What can hang from each mark:
Q_454: Q_593 Q_743
Q_743: Q_454 Q_630
Q_593: Q_356
Q_356: Q_593 Q_958
Q_958: Q_356 Q_630
Q_630: Q_743 Q_791 Q_958

Every row comes from one small tree of marks. Brackets hold a mark, then the marks that hang from it, in the order of their numbers. Every link used is in the known rows. Which tree was each row made from?
Known rows:
[Q_743 Q_454 [Q_630 [Q_958 Q_356]]]: [  8   6  -7  -8   1  20   5  23 -16  -4  -5   3  20   1  14  38  20   2
   7   6 -17   3   9  15   8  -6  22 -14 -21 -37  20  26  17  -6  10   2
  14  -4 -26  -8  15   2  27  -1   2 -41   7  14 -11  18   7  20   0  -4
   2   0   6]
[Q_593 Q_356]: [ 12 -13   6  -2  11 -24  15  18  -7  -5  -8   1   8 -14 -26  -1 -24  -7
  13  -6  -9   4  -1   4  12  -8   2  34  -7  14  -5   2  -7 -26 -15   2
  14   3  13   7   3   6  -8   5  19   5 -27 -15  17  -8   9  11 -10 -16
  -1   5   9]
[Q_630 Q_743 Q_791 [Q_958 [Q_356 Q_593]]]: [  9  10 -15  17  35  -1  16  -1  -7  23  17  32 -28   6   0 -12  40  31
   7 -28  -8 -14 -13  -6   6 -21 -11 -19  -5  -2   7  21 -29  -9 -22 -20
   3 -23  -4  -4   1 -31   3 -17  12   6 -10  55  -4   9   6 -11 -20   5
   8  -6   6]
[Q_743 [Q_454 Q_593] Q_630]: [ 14 -22  13   7 -31  16 -36   1 -10   3 -20 -25  33  -7  10  29   3   2
   2  12 -14  -2  -1  -2  19  19  -4  30   2  -4  -1  12  33 -23  12  11
   0  -9   0   0  18  16  -4   2  -5   2  20 -26  -9   1  10  25  15 -10
  -5  18   2]
[Q_593 [Q_356 [Q_958 [Q_630 Q_743 Q_791]]]]: [-17  -8 -11 -36   4 -42  26 -30  37 -11   1   9 -24 -12 -10 -40 -15 -15
  -5 -16  18  16   3  21 -40  -6   4  -7  23  29 -11 -48 -15  31  -6  -6
 -16  13  32   5 -38 -21 -24  21  -2  19  -3  -8  27 -22  -7 -22   8  16
   2 -24 -27]
[Q_593 [Q_356 [Q_958 Q_630]]]: [-21   0 -13 -26   0 -41  18  -1  13 -15   4 -13 -25 -19 -24  -6 -28 -45
   5   7  -1  14  35  23 -18   0  22  -9  -8  20  -6 -24 -11  20   3   4
   0  14  15  12 -18  -4   2   8  12   3 -31 -26  25 -20   6  -8   6  -4
  -2   2 -13]
[Q_743 [Q_630 Q_958]]: [ 16  18  -6  -6  11   2  20   4 -13 -29 -12   4  27   5  13  27  12  -8
  15   9   8   2  31 -16  11   7 -19   1 -41 -31  -8  23  14 -35   5  -2
  18   5 -26   2   3  26  32   8  11 -26  -1  16 -26  -4  15   0 -28   7
  13 -11  13]
[Q_630 Q_743 Q_791]: [ 10   9  25  -8  -1   7  13 -11   6   2   0  19   5   5   2 -33   8   8
  -9 -21  26   5 -12 -17   8   6 -16  14  17   6 -11   4   1 -11  -8   3
  -2   9  24   7  -8   3 -19   7 -11  14   5  17  -4  -5 -10 -13 -13  -4
   7 -14   3]
[Q_958 [Q_630 Q_743 Q_791]]: [ -2  22  19 -18   1  11  20 -34  26  -7   5   7   0  17  14 -36  -7 -14
 -31  10  20  16   5 -31   2  17 -14   8  22  -1 -20 -20  10  10   6  15
  -3  35  11  17 -34  -4 -17   1 -13  14  -5  12  -2  -7 -15 -31 -12   6
  17 -29  -3]
[Q_593 [Q_356 [Q_958 [Q_630 Q_743]]]]: [-13 -14 -21 -25   4 -42  15 -19  37 -15   1   9 -23 -12  -6 -25  -9 -23
   0   1   1  25  21  24 -26  10  22  -5  15  29   2 -29 -10  15   4   6
  -5  10  21   8 -32 -22 -13   9   3   1 -18  -8  23 -19  12 -16  -8  -6
  -6  -2 -24]
[Q_743 Q_454 Q_630]: [ 20  -2  20 -12 -27  14  -8  14  -9   2 -19  -7  28   1  10  18   6  -8
   1  -3  -8  15  12  -8  10   6   7  25  -9 -13  -7  14  32 -15  19  18
  12  11   0  14  12  18   4  12  -3 -26   9 -16  -7  -9  -7  19  -5 -15
   1  -1  10]
[Q_743 [Q_454 [Q_593 [Q_356 Q_958]]]]: [ -8 -40 -20  17 -28 -27 -40  -6  -4  -5  -4 -34  -1 -18 -28  14 -13   0
  15   6 -18   5 -12  40  -4   2  15  12  11  25  15 -13   4  12 -10   8
  -6 -21  22  -8  21  -8 -24  14   9  20  12 -49  37  -9   6  39  45 -17
  -9  36 -17]
[Q_743 [Q_454 Q_593] [Q_630 Q_958]]: [ 18  -1  -8  17 -20  26 -21 -16   0 -13  -8 -35  38   7  13  39   8  14
  10  28  -9   4   1 -18  23  18 -17  11 -21 -31   7  21  21 -21   6   8
   4  -8 -30 -13  17  16  23  -9   2 -14  27  -5 -18   9  16  25  14   5
   3   9  -1]
[Q_743 [Q_454 Q_593] [Q_630 Q_791 Q_958]]: [ 12  -3  -6   8  -9  31 -19 -20   2  -5  -4 -32  35  10  12  25   2  28
   3  20  15  -1 -14 -26  14   7 -38   7  -7 -28  -6   6  21  -7  -8   0
  -5  -3 -21 -12  16  14   9  16  -7   6  49  -7 -22   4  -1  20  30  21
   4 -11   4]
[Q_743 [Q_630 Q_791]]: [ 12   1  27 -23   3  -2  13   1  -2   4 -20   6  16   2   7  -5   1  -7
   8 -23  27  -8  -2  -8  -8  -1 -20  25  -5  -3 -22  -1   4 -25   4  -9
  -3   4  18  18  10  25   8  24   5  -2   5  -1 -16  -5 -16  -8 -19   8
  12 -17  12]
[Q_454 Q_593 [Q_743 [Q_630 Q_791]]]: [  2 -18  35  12 -24  10 -26   4  -5  12 -17  10  31   4  13  -3 -17  12
   0  -4  25 -27 -32 -13 -10   7 -12  39   5   1   4 -22  -7  -2  11 -13
  -5  -9  -5  -5  16  36   3   6 -20  12  29 -31 -11  -1 -10   4  12  18
 -12  -3  12]
[Q_356 [Q_958 [Q_630 Q_743 Q_791]]]: [-19  15   3 -29 -10 -18  16 -31  28 -12  13   6 -27   7  11 -31  -4 -25
 -27   0  27  23  16   2 -24  18  -2 -22  22  17 -15 -27   0  28  13   6
 -11  21  17  14 -30  -7 -18  16 -13  12  -5   3   6 -15 -11 -38  -6   8
  12 -20  -9]
[Q_454 [Q_593 Q_356] [Q_743 [Q_630 Q_958]]]: [ 16 -32  -8  22  -7 -21 -14   7   6 -19 -27  -9  35  -3  -8  23 -12  22
  27  10   3 -19 -12  -6  -2   1  -5  32 -19 -11  26 -17 -18 -14  -7 -20
   2 -14 -33 -27  10  24  38  -5 -10  -3  28 -24  -4  -9  13  24   6  21
 -19   7  -6]
[Q_356 Q_958]: [ -6   6   0 -11 -10 -19   3  12 -13  -7   5   2 -12  -3 -19   4  -1 -25
   2   2   0   8  35  24   2  13  11 -16 -18  14 -12  15   2   0  10   9
  14   5   5   7  13  14  -9  19   8 -11 -26  -9  18 -13   3   1  -8 -21
   2  13   4]
[Q_958 [Q_356 Q_593] [Q_630 Q_791]]: [-16  19   2   6  25  -1  13  17 -12  20  15  12 -42  -3  -9 -16  -4 -13
 -15  -4 -12 -17   4   1 -11 -18   9 -19   3   9  -4  -1 -12  12   1  -4
  -9   0  11  22  -1 -22  -5 -18   9  11 -33  20  -5  16 -17 -22 -10  -2
  -8  -2   7]
[Q_454 Q_593 Q_743]: [ -6  -7  10  36 -29  14 -43  17 -18   4  -7  -5  25   9 -14   9 -20   3
  -6  25  -1 -11 -13 -13  26  16   2  18   3   0  13   4   3  -2   4   7
  14   1 -22 -17  23  33   2 -22 -17  -1  -3 -40   3  -3   7   2   8 -10
 -22  19  13]
[Q_630 Q_743 Q_791 [Q_958 Q_356]]: [  5  18  -5  -6  28  13  30 -12  -1   2  17  21  -5  11   4 -13  17  13
  -9  -5   5   8 -12   1   7  -9  -6 -21   1 -18  10  21 -11   1  -4  -6
   7  -3  -8 -10  -5 -13   5  -3  -1  -9   0  55  -1  19  -2 -15  -9   4
  14 -13   0]

Which tree is each row?
[ -8  14  -8  10  25  -1   4  29 -20   8  10  12 -43  -4  -6  -5   6 -21
  -4   9 -32 -11  26   9  10 -16  21 -15  -9  10   2  19 -11   0  -1   4
   2   2  -3  13   1 -21   7 -26  16 -14 -47  14   2   9  11 -16 -22 -17
 -11  13   5] => [Q_958 [Q_356 Q_593] Q_630]
[  7   7  42  -9 -22   4  -2  26  -6   9 -22  24  24   8  13  -9 -14   5
  -3 -20  31 -14 -20 -13 -10   3  -2  28   4   1  -6 -22   2  -5   7 -14
   6   8  -2   6   3  33  13  18 -21 -13  12 -22 -20  -7 -26  -6 -15   5
  -5 -22  17] => [Q_454 [Q_743 [Q_630 Q_791]]]
[  9  21  12  -7 -30  27  -1 -14  21 -13   0  -8   9   5  13  -7   2 -13
 -28  21  -1  32  15 -27  20  30  12   6  21 -10  -9   0  43  19  11  41
   4  37  -4  12 -30  -9 -11 -16 -14 -12  -4 -10  -1   2   6 -16  -4 -23
   1  -8  -5] => [Q_958 [Q_630 [Q_743 Q_454]]]
[  8  -5  -6   0  47  -5  24  19 -23  18   3  22 -11  -6   2   7  25  30
  19 -30  -6 -33  -6   8 -12 -29 -10  -9 -31  -9   8  25 -30 -18 -12 -30
   0 -27  -6   7  20  -6  24  -2  18  -9  -2  49 -23   8   1  10 -24  17
   1 -13  12] => [Q_743 [Q_630 Q_791 [Q_958 [Q_356 Q_593]]]]
[-10  22   1 -16  12  10  26  -9   6   0  14  14 -18   0  15 -32  -2 -21
 -29   4   4  22 -12  -8 -11  -1  16 -15  25   0  -6  -2   3  21  12   8
  -5  18  10   7 -28 -21 -13  -8 -10   1 -15  26   7  11 -11 -29 -16  10
   6 -13  -3] => [Q_958 Q_356 [Q_630 Q_743 Q_791]]
[  9  13  -1  -2  -1  33  12 -10  -3   3  17  12   0  11   8  -7  22  25
 -15  -2  -5  13 -25 -10   8  -8   4 -20  20 -24  12  23  11  14 -13   7
   6  -1  -8 -14  -6 -17  -7  -4 -13 -15  14  34  -3  26 -12   5   8  -4
  20  -5  -5] => [Q_630 [Q_743 Q_454] Q_791 [Q_958 Q_356]]
[-11   6  -3 -10   3 -21  -2 -17  24  11  18  25 -41  -1   4 -35  13   3
  -2 -13   8   2  16   5 -19   3  -7 -20  17  31 -11 -29 -11  16   1  -5
 -16   5  25  19 -24 -29 -22   8  -6  22 -11  15   0 -19  -6 -24 -17   4
   3  -7  -7] => [Q_356 Q_593 [Q_958 [Q_630 Q_743 Q_791]]]
[-10  -2 -19  -2  -2 -25  -6 -14  20  -4   7  24 -52  -3   4 -21  20 -10
  -2  -6  -8  14  38  14  -6  14   7 -17   6  25  -4 -10  -4  10   5   7
  -6   5  15  18 -22 -25  -4  -6   0   3 -21  10   6 -24  14 -24 -19 -16
 -11  10  -7] => [Q_356 Q_593 [Q_958 [Q_630 Q_743]]]
[  9 -10  14  19 -30  26 -30 -30  10  13   3 -14  19   9   8  -9   3  25
 -12   0   3  12 -39 -19  18  19 -21  22  39   4  -4  -3  22   5 -11  20
  -9  -3  15  -3   1 -10 -41   1 -17  27  31 -11   7   3 -11   8  24  -5
  11  12  -2] => [Q_630 [Q_743 [Q_454 Q_593]] Q_791]
[  4   9  -6 -15  23   0  30  15 -23 -12  -8   9   6   1  12  25  21 -13
   9   1  -8  -6  20  10   6 -12  10 -12 -32 -29   8  41  -1 -20  14 -22
  23   1 -23  -6  12  13  37 -10  19 -34 -12  31 -12  13  11   1 -25   5
   7  -1  10] => [Q_743 [Q_630 [Q_958 Q_356]]]
[-12  12   1   2  31   0  19   0   6  25  19  23 -42   1   8 -29  15   4
 -13 -19  -5  -6  -9  -4  -7 -15   5 -11  21  19   5  -5 -15  14  -3  -3
 -14   0  20  14 -18 -31 -15 -19   1  12 -20  41   2   5  -8 -25 -19   1
   8  -9  -6] => [Q_958 [Q_356 Q_593] [Q_630 Q_743 Q_791]]
[-21  29   3 -11  19  11  31   5  -7  -2  15   1 -15   2  -3 -11 -24 -36
 -31  11   3   3   1  -6 -13 -12  19 -23   4  -5  -9  -2   5  21  13   6
  -6  15   3  11  -3  -6  -9  -3   3  -3 -26   5   2  15 -22 -27  -1   4
  -1 -13   1] => [Q_958 Q_356 [Q_630 Q_791]]
[ -1  15 -15  18  43   9  15  20 -21  12  26  16 -31   3 -12  -1  17  22
  10 -19 -12 -31  -3  -1   9 -26 -13 -25 -24  -8   6  26 -29  -9 -20 -25
   3 -18 -12  -2  16 -15   7 -17  20   1 -20  42  -1  16  -4   4 -11   4
   4   1  17] => [Q_630 Q_791 [Q_958 [Q_356 Q_593]]]
[ 16  15  13 -21 -10  28  14  -3   3  -6  -7  -5  29   5  12  14   8  16
  -2  -1  25   2   3 -21   8   4 -35   3 -14 -28 -11  11  25 -13  -3   8
   3  13 -13   1   2  17  16  23  -5 -13  32   8 -22   8 -15  13   7  10
   8 -27   9] => [Q_743 Q_454 [Q_630 Q_791 Q_958]]
[  7  14  26  -7  -9  14  11  11  -3  -8 -13  22  25  16   4   2 -10  15
   2  -6  36 -15  -4 -30  -7   3 -23  13 -18 -19  -9 -10  -6   1  -1 -13
  10  10 -32 -11   3  41  34  12 -15 -26  21   2 -30  -7 -13  -6  -9  22
  -2 -29  15] => [Q_454 [Q_743 [Q_630 Q_791 Q_958]]]
[-16 -21 -23   8 -24 -19 -26 -13  16 -15   6 -44  -3 -16 -19  12 -27 -23
   2  32 -20  16   9  26 -12  12  22 -11  14  21  15 -28   5  27  -4  17
 -13   2   6 -10  -2 -17 -17   3   5  18   0 -54  31  -9  13  18  42  -8
 -13  24 -31] => [Q_743 [Q_454 [Q_593 [Q_356 [Q_958 Q_630]]]]]
[ -7   0 -14  22 -18  29 -21 -17  18   3  12 -20   0   7  20   6   2 -10
 -30  32 -34  26 -14  -1  18  16  35  -9  29  -3  17   4  23  29  12  30
 -12   6  -5  -9 -11 -27 -17 -39 -17  -2   2  -8  10  21   8 -10  17 -13
  -1  25 -17] => [Q_958 Q_356 [Q_630 [Q_743 [Q_454 Q_593]]]]
[-10  29 -11   1  32  19  28  13 -19  -1  23   6  -4   7 -10   1   2   0
  -7   4   5  -3  -2  -5   1 -16  -4 -26 -19 -23  -3  26  -8  -2  -6 -12
   8   1 -22  -9   7   8   6  -4  13 -13 -15  31  -4  21 -14  -9  -4   5
  14  -8  13] => [Q_630 Q_791 [Q_958 Q_356]]
[  2  12 -22  34  38  -1   9  27 -30   3  14  13 -28  -2  -7  13  24  13
  20  -4 -31 -19  17   4  26 -22   5 -29 -31 -16  10  45 -23 -23 -16 -14
  15 -16 -19  -4  21 -11  17 -29  21 -17 -33  41  -2  17  16   5 -21 -15
  -8  16  16] => [Q_630 [Q_958 [Q_356 Q_593]]]
[  6 -42  26  12 -10 -24 -18   4   8  15 -27  -2  33  -8  -7  -7 -28  23
  17 -19  15 -29 -46  -6 -22 -16  -2  50  12  22  12 -40 -18   2  -9 -25
 -13 -19  13 -12  12  27   1  15 -10  21  24 -49   2 -14  -8  26  12  26
 -19  -5  -2] => [Q_454 [Q_593 Q_356] [Q_743 [Q_630 Q_791]]]
[-22  15  -4 -13  10 -20   3   3   0   8  21   4 -43  -1 -14 -18  -1 -18
  -3  -9  14 -13  33   3 -24  -4  -7 -34  -1  27 -16 -24  -9  17  -3  -1
 -15   2  15  20 -12 -14 -14  12   9  13 -24  -8   5 -14 -13 -18   4   3
  -7  -4   1] => [Q_356 Q_593 [Q_958 [Q_630 Q_791]]]
[ 16   5 -16  28 -18  34 -33 -28  13 -12   6 -19  24  15   7  19  18  29
  -8  33 -13  17  -1 -22  45  29 -21   1   5 -26   8  19  24  -4 -11  23
   9  -1 -29 -19  -6  -7  -3 -21  -9   8  32   3  -5   6  16  22  16  -7
   6  17  -4] => [Q_630 [Q_743 [Q_454 Q_593]] Q_958]
[-11 -36 -19  18  -7 -45 -22  -4  -3  -6   0 -18  -4 -22 -27   1 -17  -5
  24  -1 -11  -8   2  43  -8   3  16  10   0  28   7 -12 -23  -2  -6  -8
   4 -24  24  -3  17  -1 -22  17  19  28  -6 -29  36 -17  14  18  23  -2
  -3  28 -12] => [Q_454 [Q_593 [Q_356 Q_958]]]
[  4  -7 -19  17  -3  26 -18  -1 -15  -3  -6 -23  27   0  18  46  17   8
   9  26 -32   1  -6   8  16   0  10  -6 -16 -28  23  35  13  -8   8  -2
   1 -15 -28 -18  25  -2  20 -14   1 -15  22   5  -8  24  16  27  15   4
  -1  20  -4] => [Q_743 [Q_454 Q_593] [Q_630 [Q_958 Q_356]]]
[ 10 -47  14  20 -20 -27 -30  13   0  -2 -37  -1  31 -12 -10  10 -25  13
  25  -7   0 -26 -31   1  -3  -5  15  51   3  14  18 -22 -17 -10   3 -17
   3 -16   6 -17  18  25   8   0  -7   3  19 -47   0  -9  10  23   6   4
 -20  14  -5] => [Q_454 [Q_593 Q_356] [Q_743 Q_630]]
[-11   8 -13  -3   2 -23  -3  10   5  -5  11   1 -43  -2 -12  -3   0 -28
   6   8  -7  -2  52  15  -7   0   8 -29 -13  21  -8  -9  -6   3   3   7
  -2  10   7  14  -6  -8  -3   2  13   0 -33 -11   3 -18   4 -14 -13 -15
 -10   7  -2] => [Q_356 Q_593 [Q_958 Q_630]]
[ 15 -42  11  -2 -14 -11 -20  -7   4  16 -12 -29  29 -14 -10   6 -15  24
  15 -15   2 -13 -45   0 -12  -6 -12  50  19  17  -1 -13   8 -16 -14  -7
 -18 -19  25  -5  15   1 -15  22  -2  37  35 -29   5  -7  -8  42  37  17
  -5  -7 -12] => [Q_743 [Q_454 [Q_593 Q_356]] [Q_630 Q_791]]
